Each row comes from the steps of one walk. Every step used is in the known rows, and no mark comes twice. Write the walk behind each row, first mark first.
In the rows, 128 means zero.
Known rows:
gepe-bevi-luvo-mefip-pamit: [114 124  63 165 137 125  99 119  91 145 118 131 139  58 153 103  73 131
  71 110 121 171 139 140  99 125  99 121  98  78 123 138 162 138 160 110
 107]
bevi-luvo-mefip-toveg-gepe: [121 127 130 112 126 129  93 139 132 143 138 140 107 115 165 113  96 130
  93 139 154 124 115 129 134 131 122 144 129 110 116 125 147 143 103 119
 136]
bevi-gepe-buto: [140 136 149 140 128 125 128 146 117 118 120 118 135 106  95 143 130 122
 102 119 111 111 135 138 132 117 132 140 126 154 122 139 143 148 134 113
 102]
pamit-luvo: [126 122 121 107 129 115 161 126 165 123 131 131 132 170 118 139 163 112
 140 125 104 137 125 117 154 125 134 131 136 131 139 142 121 140 104 141
 147]
bevi-luvo: [135 134 119 116 123 121 102 149 145 129 137 135 135 104 153 100 101 116
 107 106  88 139 134 113 138 129 127 112 116 115 136 141 142 152 123 138
 127]
buto-mefip-volis-luvo: [147 134 150 109 133 119  81 121  78 134 140 125 131 151 120  96 145 147
 129 127 112 129 125  96 123 122 116 114 126 105 134 130 125 126 105 144
 134]
buto-mefip-pamit: [128 156 107 127 140 123  87 171  67 135 122 131 136 143 107 130 113 145
 114 129  89 111 132 121 101 132 110 142 119  79 137 124 144 105 156 129
 113]
pamit-luvo-mefip-volis: [126  99 113  72 139 122 150 111 136 138 127 121 128 119 130 116 119 111
 110 124 132 149 124  99 132 114 129 149 134 108 128 137 100 153 104 146
 126]
gepe-toveg-mefip-pamit: [119 139 119 161 135 135 149 128 135 145 110 134 141 165 127 131  90 125
 157 121 125  96 143 123 123 139 140 176 121 118 136  98 143  91 147  98
 134]
toveg-mefip: [130 135 132 156 123 135 148 103 166 117 123 138 134 152 125 134 128 106
 147 136 111 113 127 113 142 131 148 161 130 121 143 119 121 113 111 125
 126]
buto-gepe-toveg-mefip-vudo: [138 122 153 161 138 146 174 126 149 119 119 125 120 124 103 138 128  97
 168 109 180  62 127 138 138 151 155 109 130 126 134  97 115 107 117 115
 139]
toveg-gepe-buto-mefip-pamit-luvo: [117 133 127 135 149 120  75 109  77 126 112 142 131 116  51 160 167 134
 125 147 118 109 125 134 111 132 123 110 138  81 118 121 192 109  92 171
 133]
pamit-mefip: [127 151 132 119 122 131 164 126 159 114 134 119 130 166 128 126 144 145
 152 135  99 119 134 107 120 125 128 126 146 118 138 136 110 133 139 125
 123]
vudo-mefip-volis-luvo: [148 122 146 112 124 141 108 113 143 145 134 131 137 152 126 104 155 146
 170 139 122 146 128 123 161 119 124 146 141 139 130 135  95 117 110 149
 154]
bevi-luvo-mefip-vudo-toveg-gepe: [128 108 133 108 117 140  77 102 134 126 135 134 110  81 185 130  97 114
 111 131 165 150 111 130 115 138 120  84 132 105 122 124 102 129 119 159
 131]
pamit-mefip-vudo-toveg: [125 135 143 108 116 135 160 122 152 116 128 113 124 153 157 143 136 145
 183 123 124 152 121 115 109 137 122  98 158 100 130 121  54 119 163 144
 134]
toveg-mefip-volis-vobe: [133 127 134 132 124 126 112  84 146 127 134 138 136 105 142 129 100 117
 147 110 144 146 137  89 155 131 163 130 132 144 131 116 107 129 111 103
 120]
pamit-mefip-buto-gepe-vudo: [131 146 143 144 122 137 192 128 134 116 135 111 129 106 139 146 147 127
 178 110 138 100 135 137 117 132 140  40 132 187 129 143 134 117 130 208
 126]
buto-mefip: [131 151 122 119 135 122  98 155  91 119 138 129 130 143 100 123 136 134
 113 132  90 106 127 112 110 128 121 128 123  94 142 134 142 131 128 139
 125]
mefip-vudo-toveg: [133 124 124 100 118 126 131 142 141 125 125 125 123 151 161 137 130 117
 158 117 118 156 120 137 131 139 119 121 145 126 134 123  60 118 164 133
 133]
bevi-gepe-vudo-mefip: [133 131 136 133 128 145 134 119 174 140 130 124 133 113 125 155 138 130
 146 116 134 109 126 153 146 115 138  75 125 137 142 170 112 118 112 198
 137]
pamit-mefip-volis-luvo: [142 136 165 112 121 128 143  91 143 131 136 114 132 167 140  98 152 156
 169 127 122 137 133  92 137 120 123 118 147 123 126 134  97 133 110 135
 139]
pamit-luvo-mefip: [120 112 105 124 132 127 177 117 156 129 135 125 124 157 131 133 147 117
 101 139 130 135 123 121 126 118 126 152 130 126 135 136 120 142 103 127
 139]
gepe-toveg: [130 140 118 113 126 120 149 161 142 132 136 129 132 193 132 119 131 124
 137 119 113 102 137 124 132 132 133 159 126 148 137 127 132 137 151  98
 138]
mefip-luvo: [123 126 131 115 119 116 118 153 145 113 125 123 142 166 112  90 162 122
 126 127  88 126 122 118 145 127 134 118 132 153 121 115 128 146 151 128
 132]
gepe-bevi-luvo-mefip-toveg: [111 117  85 145 131 118 121 138 111 149 130 131 120  77 165  99  82 134
  77 112 133 175 125 141 116 125 105 133 115  86 117 134 153 159 144  89
 129]
bevi-gepe: [142 138 147 112 126 125 133 148 136 118 131 120 132 136 127 135 123 125
 112 126 117 108 129 120 149 119 135 136 123 159 134 152 122 143 119 123
 115]
luvo-mefip-vudo-gepe-bevi: [124 103 124 126 134 131 126  86 130 117 111 125 120 101  83 157 156 147
 105 144 142 152 124 178 105 124 108  86 108  96 123 155 106  96 133 102
 111]
gepe-buto: [135 136 121 140 128 122 133 143 131 124 120 130 133 141  97 130 145 115
 113 120  90 126 138 139 125 125 123 159 134 142 126 123 143 143 153 113
 112]
bevi-luvo-mefip: [129 125 112 135 123 133 117 143 132 131 142 127 127  95 163 100  88 118
  72 119 119 137 131 115 115 123 120 133 109 109 131 133 142 154 125 119
 114]
buto-mefip-volis: [138 138 132  69 142 118  81 150  75 130 131 126 135 114 101  99 104 127
 119 117  91 119 127  88 114 123 126 122 129  75 136 134 121 142 130 152
 107]
pamit-luvo-mefip-buto-gepe-toveg: [123 112 126 126 135 132 204 157 111 121 142 112 125 124 138 143 136 114
 128 122 175  96 131 135 122 133 139 134 118 211 119 114 168 142 110 148
 142]
luvo-mefip: [130 134 107 130 127 131 152 140 137 126 134 124 124 157 140 127 119 124
  95 139 123 121 130 126 116 120 119 173 123 136 134 132 116 135 142 103
 112]
buto-gepe-bevi: [133 137 109 155 132 115 143 137 125 119 126 126 129  97 120 128 153 109
 124 126 130 122 136 144 143 128 124 115 122 151 133 148 156 154 136 128
 123]
mefip-vudo: [139 126 111 106 132 128 148 136 142 118 120 129 125 158 113 128 141 115
 142 119 112 129 123 142 137 140 127 112 140 121 135 132  69 109 143 119
 124]

Write each row's walk:
[129 139 150  96 111 120  90 116 149 118 137 139 121 166 168 143 146 121
 156 155 125 133 121 117 145 126 130 153 146 165 134 135 122 135 124 153
 136] -> vudo-toveg-gepe
[135 124 105 106 124 122 115 129 112 136 146 124 124 109 165 118  93 135
  90 115 154 153 138 103 123 121 136 143 127 157 121 127 100 145 140  89
 108] -> luvo-mefip-volis-vobe
[123 138 151 159 135 140 144 128 122 139 110 124 144 139 123 146  80 132
 145 120 149  84 138 123 132 130 146 158 113 130 132 112 145 107 127 102
 119] -> bevi-gepe-toveg-mefip-pamit
[122 133 115 122 129 128 159 174 125 144 132 124 114 173 159 123 110 139
 105 141 134 129 121 135 118 123 113 199 133 124 125 116 102 135 151  80
 122] -> luvo-mefip-toveg
[138 134 149 161 125 142 164 129 120 104 126 127 137  93 122 145 126 101
 166 131 143  97 129 123 147 139 155 135 123 197 131 111 154 111 103 164
 113] -> toveg-mefip-buto-gepe
[134 118  97 124 134 139 159 132 134 122 125 122 116 137 120 130 120 120
 107 127 138 127 120 147 113 132 119 133 134 113 133 128  74 111 148  98
 115] -> luvo-mefip-vudo
[133 124 130 139 126 138 145 183  87 127 148 114 129  66 166 107  76 115
  97 102 167  99 140 132 109 138 134 114 101 191 116 112 186 154 134 133
 120] -> bevi-luvo-mefip-buto-gepe-toveg
[123 132 147 147 111 133 135 107 163 126 126 133 133 142 174 143 119 110
 161 139 117 143 126 102 132 129 141 167 134 130 141 112 110 123 132 143
 133] -> vudo-toveg-mefip
[137 144 152 140 138 125  93 154  69 111 128 116 133  85  68 144 131 135
  89 122 106  96 130 126 103 118 125 122 121 116 123 134 175 144 124 137
 102] -> bevi-gepe-buto-mefip
[130 129 132 132 129 128  89 146  75 120 123 122 122 100 103 144 135 127
 132 113 107 142 121 138  83 137 111 107 143  75 122 105 109 119 169 148
 123] -> gepe-buto-mefip-vudo-toveg
[123 139 140 102 127 140 105 153 153 141 130 146 116 168 112 139 154 144
 173 165 135 111 112 149 163 133 134 167 161 132 126 131 116 114 106 144
 158] -> vudo-mefip-toveg-gepe
[124 106 112  98 131 116 138 102 134 135 146 124 125 113 153 134 120 125
  99 112 163 167 133  98 139 119 143 121 136 151 121 132 107 154 104 115
 129] -> pamit-luvo-mefip-volis-vobe
[114 137 151 118 118 127 146 130 156 105 129 110 140 157 102  92 167 143
 152 136  92 123 123 104 124 126 137  97 147 127 118 114 122 147 151 138
 137] -> pamit-mefip-luvo
[126 131 143 122 131 140 145 154 161 161 126 123 121 131 135 152 123 143
 158 113 144 113 117 162 153 119 132 106 133 127 135 153  98 115 121 175
 152] -> bevi-gepe-vudo-mefip-toveg
[126 116 138 138 108 123 108  60 165 149 136 134 130  92 207 150  95 109
 169  92 157 173 136  99 138 125 156  77 130 139 132 123  88 121 131 173
 139] -> gepe-vudo-toveg-mefip-volis-vobe
[123 128  90 139 128 113  96 111 130 127 129 138 139  77 140  95 111 116
 103 102  99 170 136 129 132 127 119  87 113 100 133 155 159 160 135 128
 127] -> gepe-bevi-luvo
[130 122 102 171 132 127 119 129 110 127 135 123 123  22 155 106 102 108
  67 114 156 133 137 135 115 126 118 101 101 123 125 146 181 174 121 130
 114] -> buto-gepe-bevi-luvo-mefip
[140 124 122 154 113 133 162 119 108 116 142 122 132 177 159 124 156 142
 120 144 138 146 127 136 126 122 113 145 116 212 123 123 132 101 125 115
 132] -> volis-luvo-mefip-buto
[121 130 130 106 128 129 126 141 130 137 132 136 105 173 145 135 128 135
 112 166 154 108 113 138 134 126 123 183 143 138 120 123 124 126 117  97
 131] -> luvo-mefip-toveg-gepe
[124 140 117 165 132 136 139 115 135 137 105 138 143 142 124 136 101 121
 152 133 108 120 135 122 130 135 135 173 124 109 139 110 125  90 136 118
 118] -> toveg-mefip-pamit
[118 132 159 131 132 118  42 127  82  97 123 133 132 119  32 105 189 125
 107 150 106  94 116 126 108 128 135  82 141 119 105 103 198 141 121 160
 131] -> toveg-gepe-buto-mefip-luvo
[125 137  94 142 134 133 140 151 104 143 118 127 132 147 151 125  93 137
  96 136 116 130 135 137 104 124 111 183 118 123 129 119 119 114 167 101
 104] -> luvo-mefip-pamit
[134 118 161  84 131 129 130 143 144 124 121 126 120 171  90 152 150 149
 151 126 129 104 132 158 130 138 130 101 119 111 128 131  99  93 134 102
 136] -> mefip-vudo-gepe-toveg
[134 135 105 146 131 116 152 140  89 106 126 124 138  84 122 133 144 113
 142 123 129 134 135 150 141 133 128  97 120 208 125 144 166 135 140 149
 111] -> mefip-buto-gepe-bevi
[124 135 145 123 131 139 102 146 139 141 119 148 118 143  74 146 162 138
 163 158 130 117 118 164 145 130 128 177 163 132 113 116 145 121 120 135
 148] -> vudo-mefip-toveg-gepe-buto
[115 133 112 112 131 108 110 110 125 131 119 147 117 154 116 131 155 131
 141 148 138 141 118 151 154 130 120 132 145 137 124 142 142 129 121 108
 145] -> mefip-toveg-gepe-bevi
[122 125 113 120 127 128 129 173 122 153 138 129 117 106 178  98  74 132
  83 119 129 147 123 125 121 127 113 162 119  94 121 119 132 152 135  96
 128] -> bevi-luvo-mefip-toveg
[144 140 134 126 124 127 156 179  96 109 132 121 133 115 135 132 138 115
 147 128 123 106 133 134 145 135 136 125 126 217 127 128 145 127 131 159
 113] -> mefip-buto-gepe
[131 123 149 171 121 129 127 109 120 138 130 136 105 181 126 136 175 147
 113 165 174 122 118 159 131 123 108 182 146 165 103 104 155 116 106  84
 150] -> volis-luvo-mefip-toveg-gepe-buto
[108 121 118 149 139 131 174 102 153 146 111 136 142 170 121 142 120 119
 167 119 135 112 135 119 137 139 145 155 128 106 136 102 146 103 110 124
 157] -> gepe-toveg-mefip-pamit-luvo
[137 119 115  86 134 129 126 138 114 137 128 119 129 115 141 101  89 120
 103 127 122 138 130 104 116 115 125 169 128 120 128 131  97 145 141 118
 101] -> luvo-mefip-volis
[112 110 201 130 118 133 115 113 169 113 117 128 141 158  76 119 161 139
 154 146 122  92 128 126 138 130 158 112 110 130 115 100 161 108 116 122
 151] -> vudo-gepe-toveg-mefip-luvo
[125 110  81 134 128 113  72  87 100 138 143 130 132  21 170  95  70 129
  70  89 158 199 143 106 119 122 128  76 107 117 116 143 149 172 136  94
 110] -> gepe-bevi-luvo-mefip-volis-vobe
[118 134 130 160 116 135 122 120 136 143 111 135 140 135 177 141  94 124
 166 136 113 148 132 115 127 133 131 186 131 109 136 104 111 102 156 144
 124] -> vudo-toveg-mefip-pamit
[133  97 136 167 124 132 129  56 131 119 120 124 116 137 101 149 195 165
 113 154 163 160 122 184 117 122 101  72 105 123 119 151 108  78 111  97
 137] -> volis-luvo-mefip-vudo-gepe-bevi
[124  99  98 117 139 133 180 107 156 124 124 124 118 148 114 144 148 112
 114 125 148 141 114 141 126 132 124 111 139 104 131 130  77 117 110 125
 140] -> pamit-luvo-mefip-vudo
[121 116 151 122 130 131 107  71 149 112 118 124 129  48  87 133 142 164
 144 115 119 160 132 147 115 134 119   4 116  47 120 161 127 115 114 148
 125] -> pamit-mefip-vudo-gepe-bevi-luvo
[113 144 113 122 142 108  73 120  78 126 127 145 115 135  90 131 153 143
 127 150 131 124 113 141 123 131 114 105 139  90 127 139 168 126 110 127
 147] -> buto-mefip-toveg-gepe-bevi
[124 125 187 138 124 136 133 105 168 123 123 135 131 167  91 153 137 140
 153 147 127  89 138 128 133 128 150 149 106 121 133 118 153 101 100 111
 136] -> vudo-gepe-toveg-mefip
